Known rows, with every step that occurs:
M K N: [ 4.710 -2.953 -0.412 -0.797  2.626 -0.814  0.541  1.831  1.624  0.233
 -0.123 -0.319  1.039 -0.620  2.572  0.453  0.674  2.439  1.146 -1.983
  2.527]
H E L V Q: [ 4.362 -0.710  0.772  4.603  1.591  2.503 -0.260  2.330  0.801 -0.403
 -1.377 -1.720 -0.611 -1.975 -0.353 -2.725 -0.680  2.697  1.711 -2.010
  0.065]
N H E: [ 5.001  0.378  0.869  1.112 -0.863 -1.144  2.388  1.663  1.696  0.387
 -0.710 -1.735  1.026 -1.944  2.068 -2.463 -1.499  1.680  0.952 -3.112
  0.277]
K N: [ 5.454 -1.203 -0.423  0.267  0.510 -2.026  0.413  2.248  1.243  1.147
 -0.535 -0.743 -0.305 -0.915  1.842  0.365  1.027  2.552  1.209 -2.152
  0.665]
L N: [ 4.661  1.273  0.356  0.780  1.392 -0.055  1.540  1.285  2.116  1.196
 -0.606 -1.204  2.058 -1.686  1.475 -2.337 -1.109  2.160  0.608 -2.354
  0.939]
H E L V: [ 4.808  0.901  0.774  3.691  1.186  1.395  0.363  1.829  0.627 -0.938
 -1.421 -0.405 -0.035 -3.032 -0.718 -2.757 -0.153  2.136  2.014 -3.064
  0.378]
M K N L V Q E: [ 2.864 -2.479 -0.795  3.996  4.979 -0.174  1.577  2.575  1.864 -2.469
 -0.938 -3.030 -0.066 -0.236  0.332  2.036  2.291  2.409  3.023 -1.067
  1.884]
L V H E: [ 3.171 -2.238  0.973  2.462  1.320 -1.985  2.216  2.662  0.001 -0.229
 -1.203 -0.525 -0.947 -1.032 -0.854 -1.945  1.338  2.420  0.474 -3.140
 -0.421]
Q E L V H: [ 2.987  2.129 -1.604  2.832  1.898 -0.611  1.946  3.025  0.432 -0.933
 -0.205 -1.594  0.584 -1.839 -0.685 -0.529  0.933  2.678  2.226 -3.106
 -1.290]
V Q E L N H: [ 3.996  4.767 -1.146  1.888  2.322  1.867  1.722  1.544  3.137  0.460
  0.148 -4.101  3.770 -2.099  2.339 -2.734 -2.988  2.582  2.136 -2.069
 -0.092]
N Q E: [ 2.367  1.037 -1.139  1.439  1.418 -1.103  2.000  1.074 -0.378  0.234
  0.591 -2.010  0.573 -0.714  2.906  0.232 -0.235  2.400  1.732 -2.977
  0.227]
M K: [ 4.308 -2.185 -0.374  0.563  1.234  0.639  1.466  1.926  1.865 -0.037
  0.112 -0.632  1.727 -0.798  2.671 -0.688 -0.887  1.829  0.952 -2.439
  1.806]
H E L: [ 5.317  0.264  0.793  1.850  0.013  1.647  0.002  1.606  1.082  0.506
 -0.190 -0.478  0.541 -2.742  0.882 -3.049 -1.921  2.129  2.160 -2.928
 -0.072]
K N L V H: [ 4.349 -1.767 -0.322  1.784  1.699 -5.028  1.872  3.162  1.682 -2.045
 -1.216 -0.976 -2.450 -1.810 -2.518  1.553  3.578  1.468  1.743 -2.933
 -0.325]
Q E L: [ 4.482  2.594 -1.499  2.275  0.312  1.317  0.865  2.230  0.912  0.274
  0.563 -1.813  1.893 -1.912  1.666 -0.890 -1.247  2.387  2.763 -2.724
 -0.570]
L N H E: [ 4.391  1.849  1.587  0.581  1.273 -0.495  2.717  0.521  2.638  0.598
 -0.950 -1.984  2.737 -2.495  1.728 -4.023 -2.015  2.078  0.669 -2.956
  1.243]
V L: [ 3.284 -0.385 -0.595 -0.369 -0.972 -0.719  0.146  3.092  1.491  1.179
 -0.006 -0.651  1.141 -0.786  1.933 -0.994 -1.814  1.549  0.705 -2.802
 -1.575]
N H E L: [ 5.556  2.124  0.473  1.157 -0.814  0.429  1.014  1.460  2.157 -0.052
 -0.436 -1.312  1.299 -3.322  1.231 -3.090 -2.342  1.601  1.981 -3.509
 -0.034]
N Q: [ 3.548 -0.253 -0.475  0.609  0.477 -1.515  1.209  1.107  0.312  0.335
  0.101 -1.096 -0.529 -1.474  2.389 -0.431 -0.394  1.720  0.770 -3.054
  0.760]
N H E L V: [ 4.767  2.766  0.449  2.887  0.719  0.304  1.541  1.733  1.607 -1.365
 -1.624 -1.421  0.786 -3.660 -0.218 -3.002 -0.771  1.670  1.876 -3.385
  0.445]
Q E L N: [ 4.157  4.192 -0.796  1.570  2.720  1.878  1.172  1.052  1.789  0.419
  0.294 -2.040  3.614 -2.399  1.326 -2.508 -1.858  2.722  2.612 -2.630
  0.320]
Q E: [ 3.956  0.824 -1.045  2.267  0.227 -0.250  2.172  2.501  0.591  0.846
  0.132 -2.134  1.562 -0.483  2.588 -0.279 -0.332  2.397  1.961 -2.456
 -0.351]
V L N: [ 3.061  1.163 -0.042 -1.198  1.186 -0.163  0.381  1.879  2.160  1.350
 -0.304 -0.912  2.718 -1.277  1.690 -2.585 -2.400  2.069  0.345 -2.636
 -0.684]

Rows:
[ 2.966  0.122 -1.090  5.209  2.115  0.817  1.954  3.268  0.488  0.053
 -1.015 -3.464  0.377  0.197  1.432  0.105  1.030  3.033  1.426 -1.438
 -0.333]
L V Q E
[ 5.167 -0.330 -0.157  2.976  1.397 -3.152  1.199  2.645  1.848 -2.096
 -1.889 -1.224 -1.784 -2.332 -1.673  1.352  2.927  1.514  2.158 -2.465
  0.841]
K N L V
[ 2.984  2.873 -1.648  1.393  1.561  0.357  0.703  0.977 -0.236 -0.294
  0.894 -1.792  0.881 -2.184  2.149 -0.636 -1.193  2.350  2.690 -3.322
 -0.044]
N Q E L
[ 3.055  3.145 -0.269 -1.716  0.626 -1.257  1.588  1.707  3.445  0.858
 -0.438 -1.691  3.648 -2.056  2.186 -2.756 -3.025  1.386  0.248 -3.065
 -0.684]
V L N H
[ 3.737  2.743 -0.828  2.660  2.864  3.120  0.605  1.564  2.061  1.082
  0.235 -3.243  2.959 -1.536  1.841 -2.443 -2.288  3.116  2.311 -1.557
 -0.162]
V Q E L N
[ 4.085  0.905 -0.955  2.006  0.977 -1.146  0.911  3.001  1.160 -0.809
 -0.600 -0.532 -0.489 -2.629 -1.194 -1.090  0.722  1.878  1.323 -3.151
 -0.968]
E L V H
[ 4.641  0.439 -0.130  4.328  0.185 -1.476  1.976  2.732  1.970 -2.084
 -1.799 -1.615 -1.132 -2.616 -1.605  0.210  1.399  0.732  1.983 -2.889
  0.249]
N L V
[ 4.103  0.610  1.226  0.053  2.244  0.364  1.030  0.926  1.651  0.630
 -0.012 -0.410  1.635 -2.700 -0.160 -4.314 -2.030  2.648  1.282 -3.173
 -0.427]
V H E L N
[ 5.835  1.345  0.370 -0.180  0.632 -1.168  0.175  1.300  1.965  0.009
 -0.640 -1.047  0.816 -3.033  1.160 -2.075 -0.979  2.292  2.076 -3.091
  0.611]
K N H E L
[ 2.417  0.837  1.063 -0.882  3.432 -0.797  0.732 -0.409  0.652  0.109
  0.484 -0.330  0.655 -2.978  0.175 -4.037 -1.944  2.475  1.243 -3.715
  0.263]
V H E L N Q
[ 4.822  3.166  0.017 -0.016  0.775 -1.129  2.680  1.206  3.316  0.667
 -0.846 -2.229  2.885 -2.474  2.061 -2.678 -1.685  1.684  0.377 -2.798
  0.978]
L N H
[ 4.514 -1.026 -0.103  5.092  0.649 -0.294  1.493  3.228  2.343 -1.684
 -1.560 -2.744 -1.757 -1.844 -1.149  0.246  0.953  1.190  1.751 -1.800
 -0.209]
N L V Q
[ 5.478  5.134 -0.403 -0.012  0.871  0.365  1.480  0.900  3.619 -0.026
 -0.510 -1.971  3.214 -3.904  1.316 -3.225 -2.635  1.507  1.453 -3.216
  0.591]
E L N H
[ 1.853  0.832 -1.642  1.040  6.392 -0.084  0.520  0.636 -0.484 -2.414
 -0.122 -1.034  0.816 -1.875  1.280  0.950  1.476  3.052  2.827 -2.646
  3.013]
M K N Q E L V
[ 4.861  0.751 -0.821  4.176  1.295  1.778 -0.171  2.970  1.523 -0.411
 -1.068 -2.202 -0.457 -2.174  0.078 -1.212 -0.284  2.409  1.477 -1.779
 -0.147]
E L V Q
[ 3.604 -2.165  1.310  3.447  0.810 -2.472  2.729  2.707  1.239 -2.100
 -1.314 -1.045 -1.894 -2.108 -2.803 -1.108  1.490  1.225  1.682 -3.366
 -0.746]
N L V H E
[ 4.568 -1.126  0.631  0.710  0.082 -0.169  0.605  2.089  0.913  0.567
  0.415 -0.201 -0.067 -2.220  0.034 -2.840 -1.316  2.191  1.704 -3.552
 -1.189]
V H E L
[ 4.321  1.374 -1.560  3.336  0.775  2.518  0.211  2.710  1.333  0.942
  0.657 -3.154  1.337 -1.012  2.242 -0.920 -1.767  2.820  2.520 -1.698
 -1.010]
V Q E L
[ 3.811 -0.559 -0.913  4.891  2.854 -1.298  1.465  3.000  1.527 -1.687
 -1.383 -3.482 -1.294 -0.609 -0.520  1.945  2.895  2.493  2.895 -1.371
  0.212]
K N L V Q E
[ 1.555  2.182 -1.806  1.863  3.225 -1.734  1.780  1.740 -0.741 -1.564
  0.191 -1.446 -0.409 -1.923 -0.200 -0.089  1.079  2.357  2.138 -3.597
 -0.802]
N Q E L V H
[ 1.982 -1.477 -1.177 -0.555  4.862 -1.340  1.410  0.562 -0.314 -0.344
  0.781 -1.310  1.163  0.057  3.642  1.419  0.821  3.035  2.135 -2.425
  2.909]
M K N Q E
[ 2.298  3.298 -1.574  2.819  2.875  0.126  1.169  1.292 -0.585 -1.473
 -0.431 -1.743  0.432 -2.610  0.611 -0.350  0.390  2.350  2.502 -3.394
  0.468]
N Q E L V
[ 1.998  2.537 -0.535  0.837  3.889 -0.780  2.440 -0.064  0.291  0.461
  0.243 -2.260  2.307 -1.104  2.670 -1.392 -1.020  2.738  1.353 -2.736
  1.195]
L N Q E
[ 4.359  6.288 -1.020  0.754  1.914  0.877  2.211  0.936  2.949  0.030
  0.054 -2.808  4.534 -3.003  1.833 -2.723 -2.530  2.126  2.318 -2.992
  0.335]
Q E L N H
